What can hang from each mark
tetok: fazip
vuvez: befa nika subafed
vepep: mabol nika
minud: paro
nika: paro
zivis: befa piro
befa: fazip mapin piro tetok
subafed: befa vuvez
piro: befa
fazip: befa piro

Known rows, with every way that one mark hangs from another
(tetok (fazip (befa mapin))): [ -2  -4 -34   1   5  -5   5   3  -9   3   6   3   0  -3   1  -2   3  11
   0   0  -1   6 -11  -8  -4  -4  -2  -3   3  14  -3   1  -1  -1   0   0
   3   5  -2   0   5  -1   2   1]
(fazip befa piro): [ -4 -12 -40  -7   7   3  -6   2 -10   5   5  10  -1  -3   0  -1   3   0
   4  -5  -3  -1  -9   1  -9  -5   3 -10   8  23  -2  -2 -10   1  -2  -9
   2  11   7  -6  -3  12   4   1]
(vepep mabol (nika paro)): [ -4 -13  -7  -3  -3   4   2  -1 -20   2   2  22  -4  -4  -7   4  -1   9
  -8  -6   7   2  -6  -4  -2 -12   4  -2 -10  -8   8  -2  -6  -9  -1   9
   6   9   1   2  15   3   2  -6]
(zivis befa): [  1   3  19   2   0   0   0  -5  -8   0  -2  -5  -3   0   4  -4   0   2
   2  -1  -2   0  -5  -5  -4 -13   2   8   7  -1   1  -2  -1  -1   0  -1
   1  -1  -3   3  -5   3  -2   0]
(zivis (piro (befa mapin tetok))): [  4   4   6   2   9   0   6  -6   2   2   6  -7  -2   4  -4   1   8  -4
  -4  -1  -5   0  -8  -7   0  -7   1   5   9 -13  -2   0  -2   4  -2  -1
  -2  -3  -3   4   3   4   1  -1]
(zivis (befa mapin)): [ -1   4   9   3  10   0   0  -6  -6   0   0 -14  -3   0   1  -5   1   4
  -1   0  -2   3  -9  -6  -1 -16   0   7   7  -8  -1  -2   2  -1  -1   1
  -2  -3  -1   4   0  -1  -4  -1]
(subafed befa): [  1   2 -10   2   1  -2  -4  -2  -1  -2   2   3   4   0   0   2   0   2
   0   0   1  -1  -3  -1  -7 -18  -3   2   1  -8   1  -6   0  -1   1   3
   1 -10  -2  -1   0   5  -6  -3]
(fazip (befa mapin piro tetok)): [ -5   0 -40  -2   6  -1   4  -3   1   4  13 -14   0   1  -7   3   7   8
  -1  -2  -2   4 -18  -7   2 -11  -4  -2   9  -7  -4   3   6   3  -3  -5
  -3   2   3  -1  11  -2   2   0]
(vepep mabol nika): [ -2  -8  -8  -2  -1   5   5   2 -13   2  -2  21  -1  -1  -1   2   0   4
 -14  -4   6  -5  -7 -12   6  -8   0  -6  -6  -8   7  -2  -4 -10  -2   7
   3   6   0   3  15   3   0  -5]
(piro befa): [ 3  7  5 -1 -1 -4  5 -3 -5 -1  6  1  0  3  1  1  5  0  4 -1 -3  3  2 -3
 -2  3  3 -2  3 -5  0  0  3  0 -1  1 -1  4 -2  1  2  1 -3  0]
(vuvez befa subafed): [  0  -5   2   1  -7  -5  -2  -7 -20  -4  -7   4  -9  -1   2   1   0 -11
   0  -3  -3 -10  -1  -3 -12   8  -5 -14  -1  -9  -6   2 -11   6   1  -7
 -10   5  -5   7  -4  -9   2  -1]
(fazip befa): [ -3  -4 -19  -2   1   1  -3   2  -9   3   6   4   1   0   0   0   4   4
   4  -3  -1  -3  -8  -1  -7  -2  -1  -1   4  11  -3  -2  -2   0  -1  -6
   0   9   3   0   0   3  -1   0]
(piro (befa (tetok fazip))): [  3   6 -11   0  -6  -7  15   3  -3   1  10   1   0   4  -3   2   4  -1
   6   0  -4   9  -1  -8   0   1   2  -6   4  -4   1   3   6   0   0   2
   1  -4  -8   0   7  -2   0   1]
(subafed (befa fazip piro tetok)): [  0   8 -29  -1   3  -5   8  -2  12  -2   8  -7   1   0  -2   8   3   6
  -7  -4   1   5 -12  -9   1 -28  -5  -3   4 -15   1  -2   7   2  -1   4
  -1 -17  -4  -4  13  -5   4  -1]
(piro (befa fazip mapin tetok)): [  0  11 -19  -2  14  -6  15   1   6   0  14 -12  -2   5  -8   4   9   1
   2  -4  -5  14  -7 -11   4  -3   1 -10   1 -14  -1   4  11   0  -3   4
  -7  -4  -4   3  11 -10   0   1]
(fazip piro): [ -1  -8 -19  -6   7   2  -3   1  -1   3   0   6  -2  -3   1  -1   0  -4
   0  -2  -2   1  -2   3  -4  -3   3  -9   3  11   1   0  -9   0  -1  -3
   1   0   4  -6  -2   7   5   1]
(piro (befa mapin (tetok fazip))): [  1   8 -18   0   4  -8  15   0   1   1  11  -6   0   3  -6   1   7   2
   4   1  -5  13  -5 -10   2  -1   2  -6   3 -10   0   3   8   0  -1   3
  -2  -4  -6   2   9  -4  -3   0]
(subafed (vuvez (befa (tetok fazip)))): [  0  -7 -12   2  -7  -6  12   2  -4  -1   3  12   4   1   0   2  -1  -6
  -2   0   0   2   0 -14  -7  17  -9  -7  -2 -11  -2  -2  -5  -2   0  -1
   4 -17  -9   1   6   4   4  -1]
(vuvez (befa fazip piro)): [  1   6 -17  -2  -1  -4   7  -7  -5  -1  -2   8  -3  -1   7   5   2   4
 -10  -6   1   0  -5  -8  -8  -2  -1  -7   2  -7  -5   5  -2   4  -1   0
  -4   0  -5  -2   7 -14   6   1]
(vuvez (nika paro)): [ -1 -14   5  -2  -3  -4 -10  -2  -5  -4   0  -9  -4  -7  -4   2   0  -4
  -1  -5   1  -2  -1  10  -7   3   6  -3  -5  -2   0   1  -5   1   1  -2
  -3   4  -2   3   0  -3  -1  -2]
(subafed (befa piro tetok) (vuvez nika)): [  1  -8 -19   0  -4  -6   2  -5  12  -5   8 -17   8  -3  -1   6   3  -3
 -12  -1   3  -4 -10 -10   0  -9 -11  -7   3 -25   1  -8   2  -1  -1  -2
   1 -30  -8   0  13   7   0  -6]
(zivis (befa tetok) piro): [  3  -2  28   5   2   2   3  -5  -1   2  -2  -6  -4   3   2  -2   2  -7
  -4  -1  -3  -4 -12  -9  -5 -22   1  13  14  -6   0  -2  -9   4  -1  -5
   2  -6  -5   5  -5   8   4   0]
(piro (befa mapin tetok)): [  0   8 -12  -1   6  -5  10  -1   2   1  11 -13   0   4  -8   2   7  -1
   6   0  -5   9  -3  -6   3   0   1  -5   3 -18   0   3  10   0  -2   1
  -5  -3  -2   2   8  -1  -5   0]
(minud paro): [  2   1   1   0   6   1   4  -4  -2   1   5  -6  -2   1   5   1  -1  -2
   1   2  -1   0   1  -4  -3  -4  -7 -13  11  -3   2   1  -7   2  -1   2
  -1  -3   4   0   4  -6   0   0]
(vepep mabol): [ -1  -5  -4  -1   3   6   3  -1 -13   1  -1  14  -1  -1   0   3  -1   0
  -4  -2   3  -2  -3  -5   4  -5  -1  -2  -3  -8   2  -2  -6  -5  -1   0
   2   1   1   2   8   1   0  -1]

Rows
[ -4  -2 -44  -5  24  -2  11   5  12   3   9 -12  -6  -1 -11   4   3  -1
  -4  -6  -4  14 -12  -8   5 -10  -1 -17   1  -1  -1   4   5   0  -3   1
  -5  -8   1  -3  11  -5   8   2]	(befa (fazip piro) mapin tetok)
[ -1 -12 -37  -3  21  -6   0  -4  10  -5   6 -14   3  -7  -1   3   5  -1
 -15  -5   0   2 -12 -10  -6  -8  -9 -14  -2  -8  -2 -10  -3  -6  -2   1
  -2 -22  -4   1  11   6   0  -6]	(subafed (befa (fazip piro) mapin) (vuvez nika))
[ -1   8 -25  -4  19  -2   9  -8  11   0   6 -18  -5  -3  -1   4   6  15
 -16  -3   0  10 -14 -10   8 -14  -3  -2   3  -8  -3   5   6   1  -3   6
  -5  -3   0  -2  16 -15   7  -1]	(befa fazip mapin piro)
[ -3 -19 -23  -6  11  -8  -9  -9 -20  -7  -3 -12 -18 -11  -4   3   3 -11
  -8 -13  -5  -3 -10   2 -18   4   0 -26  -7  -5  -8   3 -15   6   1  -6
 -17   9  -5   7   3 -17   6  -2]	(vuvez (befa (fazip piro) mapin) (nika paro) subafed)
[ -3 -12 -50  -3  11  -3   3   4  -9   5   6   7  -1  -6   0  -3   3   8
  -1  -2  -3   8 -12  -6  -8  -7   1  -9   5  24  -2   0  -9  -1   0  -3
   4   6   0  -4   4   5   6   2]	(tetok (fazip (befa mapin) piro))
[ -2   5 -25  -1   7  -2   9  -6  13   2   8 -23   0   1  -9   4   3   6
  -7   2  -1   9 -12  -6  11 -12  -4  -1   6 -22   0   5  11   3  -2   1
  -5 -10   1  -1  15  -6   4  -1]	(befa mapin piro tetok)
[ -2   7 -32  -2   6  -6  13  -6   1  -1   3  -3  -4   0  -3   6   4   2
  -9  -5  -2   6 -11 -13  -3  -5  -3 -11   2 -19  -5   8   4   3  -2   0
  -8  -6  -3   0  13 -17   4   1]	(vuvez (befa fazip mapin piro tetok))
[ -2 -18   0  -1 -12  -9  -8  -4 -20  -7  -4 -10 -13  -5  -7   5   0 -19
   2  -9  -3 -10  -4   5 -17  11  -1 -23  -6 -16  -4   4 -11   8   2 -10
 -14   4  -9   9   1 -12   3  -2]	(vuvez (befa tetok) (nika paro) subafed)
[  0  -1 -12   0   4  -5  -2  -4  -4  -5   0  -7  -7  -2   0   4   2  -3
  -4  -3  -2  -2  -9  -5  -7 -14  -8 -11  -2  -6  -2  -5  -3   4   1   1
  -7  -5  -6   4   1  -6   3  -3]	(vuvez (subafed (befa fazip)))
[  5   3  10   2  11   0   3 -10  -2   1   3  -4  -2   2   1   0   8  -1
  -7   0  -4  -2  -6  -6  -4  -6   2   8   9  -7  -3  -1  -5   3  -2   0
  -1   3  -1   5   0   3   0  -2]	(zivis (piro (befa mapin)))
[  0 -10 -10  -1  -6  -7  -6  -7   1  -7   0 -29  -7  -5  -2   4   3 -12
  -9  -3  -1 -12 -13  -2  -3 -12  -7 -16   2 -18  -2  -2  -4   8   1  -7
 -12 -10  -8   6   8  -6   1  -5]	(vuvez nika (subafed (befa piro tetok)))
[ -1   4 -39  -1  15  -6  13  -6  16  -3  13 -17   5  -1  -6   7   6   8
 -12  -1   1  10 -15 -18   5 -18 -14  -6   2 -28  -1  -7   9  -2  -3   6
   1 -32  -6  -2  19   0   3  -5]	(subafed (befa fazip mapin piro tetok) vuvez)
[ -2  -1 -29   2   6  -6  12   4   6   2   6  -9   0   0  -8   0   2   2
   0   2  -2  12  -9 -10   5  -4  -3  -6   0  -6   1   4   5   0   0   3
  -1  -9  -5   1  10  -5   2   1]	(befa mapin (tetok fazip))
[  0  -4 -10   1   5  -3   5  -6  -5  -2   2   4   3  -1   0   0   2  -2
  -4   0   0  -1  -1 -10  -6  16  -9  -5  -3 -17  -5  -3  -4  -3  -1  -2
   0 -12  -3   3   3   3   0  -3]	(subafed (vuvez (befa mapin)))
[ 5  1  8  3  0 -3 10 -2 -1  1  5  3 -1  3  2  2  6 -4 -4  0 -4  1 -7 -8
 -3 -6  2  4  8 -1  0  0 -5  4 -1 -1  4 -2 -8  2  2  5  5  0]	(zivis (piro (befa (tetok fazip))))
[  0 -14 -35  -3   9  -6   3   4  12  -4   9 -11   4  -3  -2   6   3  -8
  -9  -6   0   0 -11 -11  -5  -6  -9 -19  -1  -8   0  -9  -3  -4  -2  -1
   0 -29  -8  -1  11   8   4  -4]	(subafed (befa (fazip piro) tetok) (vuvez nika))
[ -1  -1 -29  -6  12  -1   5   0   1   3  10  -4  -2   0  -6   1   5  -4
   4  -2  -6  10  -5  -3  -1  -4   4 -13   5  -2   1   2   0   0  -2  -2
  -3  -2   3  -3   5   6   1   0]	(fazip (piro (befa mapin tetok)))
[  1 -13   6   0 -10  -7  -8  -6 -18  -7 -10 -10 -11  -3   4   1   1 -19
  -7  -6  -3 -18  -3  -1 -14  15  -4 -21  -3  -9  -7   3 -13   7   1 -11
 -15   6  -8  11  -2 -13  -1  -2]	(vuvez befa nika subafed)
[ -1   7 -23  -4   4  -3  15   1  15   1   9 -13  -3   1  -5   9   3   5
  -9  -5   0  10 -12 -10   8 -13  -3  -6   4  -7   0   5   8   5  -2   3
  -3 -10  -4  -5  15 -12  11   2]	(befa fazip piro tetok)
[  0  -4 -17   2  -1  -4   5   0   7  -2   8  -1   9   2  -6   4   1  -3
   0   1   1   2  -4 -10  -1  -7 -12  -3  -1 -21   2 -10   2  -4  -1   1
   5 -29  -6  -1   6  13  -1  -5]	(subafed (befa tetok) vuvez)
[ -2 -11  -9  -1   1  -7  -9  -8 -17  -5  -3  -4  -5  -7  -4   1   1  -5
  -5  -7  -1  -2  -2   8 -17   8   4  -7  -6 -14  -5   4  -5   1   1  -3
  -9   7  -3   6   1 -11  -6  -2]	(vuvez (befa mapin) (nika paro))
[ -2  -2 -44   1  10  -7   5   1   4   1   6   0   3  -3  -7   1   1   2
   0   1  -1   9  -9  -8  -3 -25  -3  -9   2  -7   3  -3   1  -2   0   3
   2 -16  -2  -2   9   4  -1  -2]	(subafed (befa mapin (tetok (fazip piro))))
[ -3  -4 -40  -1  11  -5  10   6   7   4   7  -7  -2  -2  -8  -1   2   0
  -1   1  -4  13  -9  -9   2  -6   0 -11   1   1   2   3   2   0   0   1
   0  -9  -2  -2  10   0   6   1]	(befa mapin (tetok (fazip piro)))
[ -1  -7 -22  -2   3 -10   4  -9  -4  -7  -1 -26 -14  -4  -2   6   5 -11
 -16  -9  -4  -7 -16 -11  -5   4  -6 -26   1 -22  -9   8  -3   9  -1  -7
 -20  -3 -10   9  12 -25   5  -2]	(vuvez (befa fazip mapin piro tetok) nika subafed)
[ -4 -14 -19  -2   4 -11  -2  -4 -15  -8   1 -18 -16  -5 -11   7   3 -13
  -3 -11  -4  -2 -12   0 -14   6  -3 -26  -8 -18  -7   6  -7   7   0  -5
 -19   3  -9  10   6 -22   3  -2]	(vuvez (befa fazip mapin tetok) (nika paro) subafed)
[ -1   9   4   1  17  -1   6  -4  -2   0   1 -15  -6  -1   0  -2   3   7
  -4  -4  -3   7 -12 -10  -1 -19  -1   3   4  -4  -2   0   2  -1  -2   4
  -4  -2  -3   3   2  -7  -1   0]	(zivis (befa fazip mapin))
[ -2   5 -33   0   5  -6  15  -3  10   3   7 -16  -1  -2  -6   3   3  10
  -9   3   0  13 -14 -12   8 -12  -3  -2   6 -13   1   7   7   3  -1   3
   0 -11  -4  -2  16  -9   6   0]	(befa mapin piro (tetok fazip))
[ -2   9   0   1   5  -1   8  -9   2   2   4 -24  -3   0  -4  -1   3   5
  -4   0  -2   7 -15 -10   4 -24   0   6  11 -18   1   2   8   2  -2  -1
  -2  -8  -2   1   9  -3  -1  -1]	(zivis (befa mapin piro tetok))
[  2   0  22   5  14   3  -2 -12  -6   2  -4 -11  -6   0   3  -5   3   1
 -10   0  -3  -4 -15  -8  -5 -23   1  17  13  -6  -2  -3  -8   2  -1  -2
   1   0  -2   7  -5   6  -1  -2]	(zivis (befa mapin) piro)
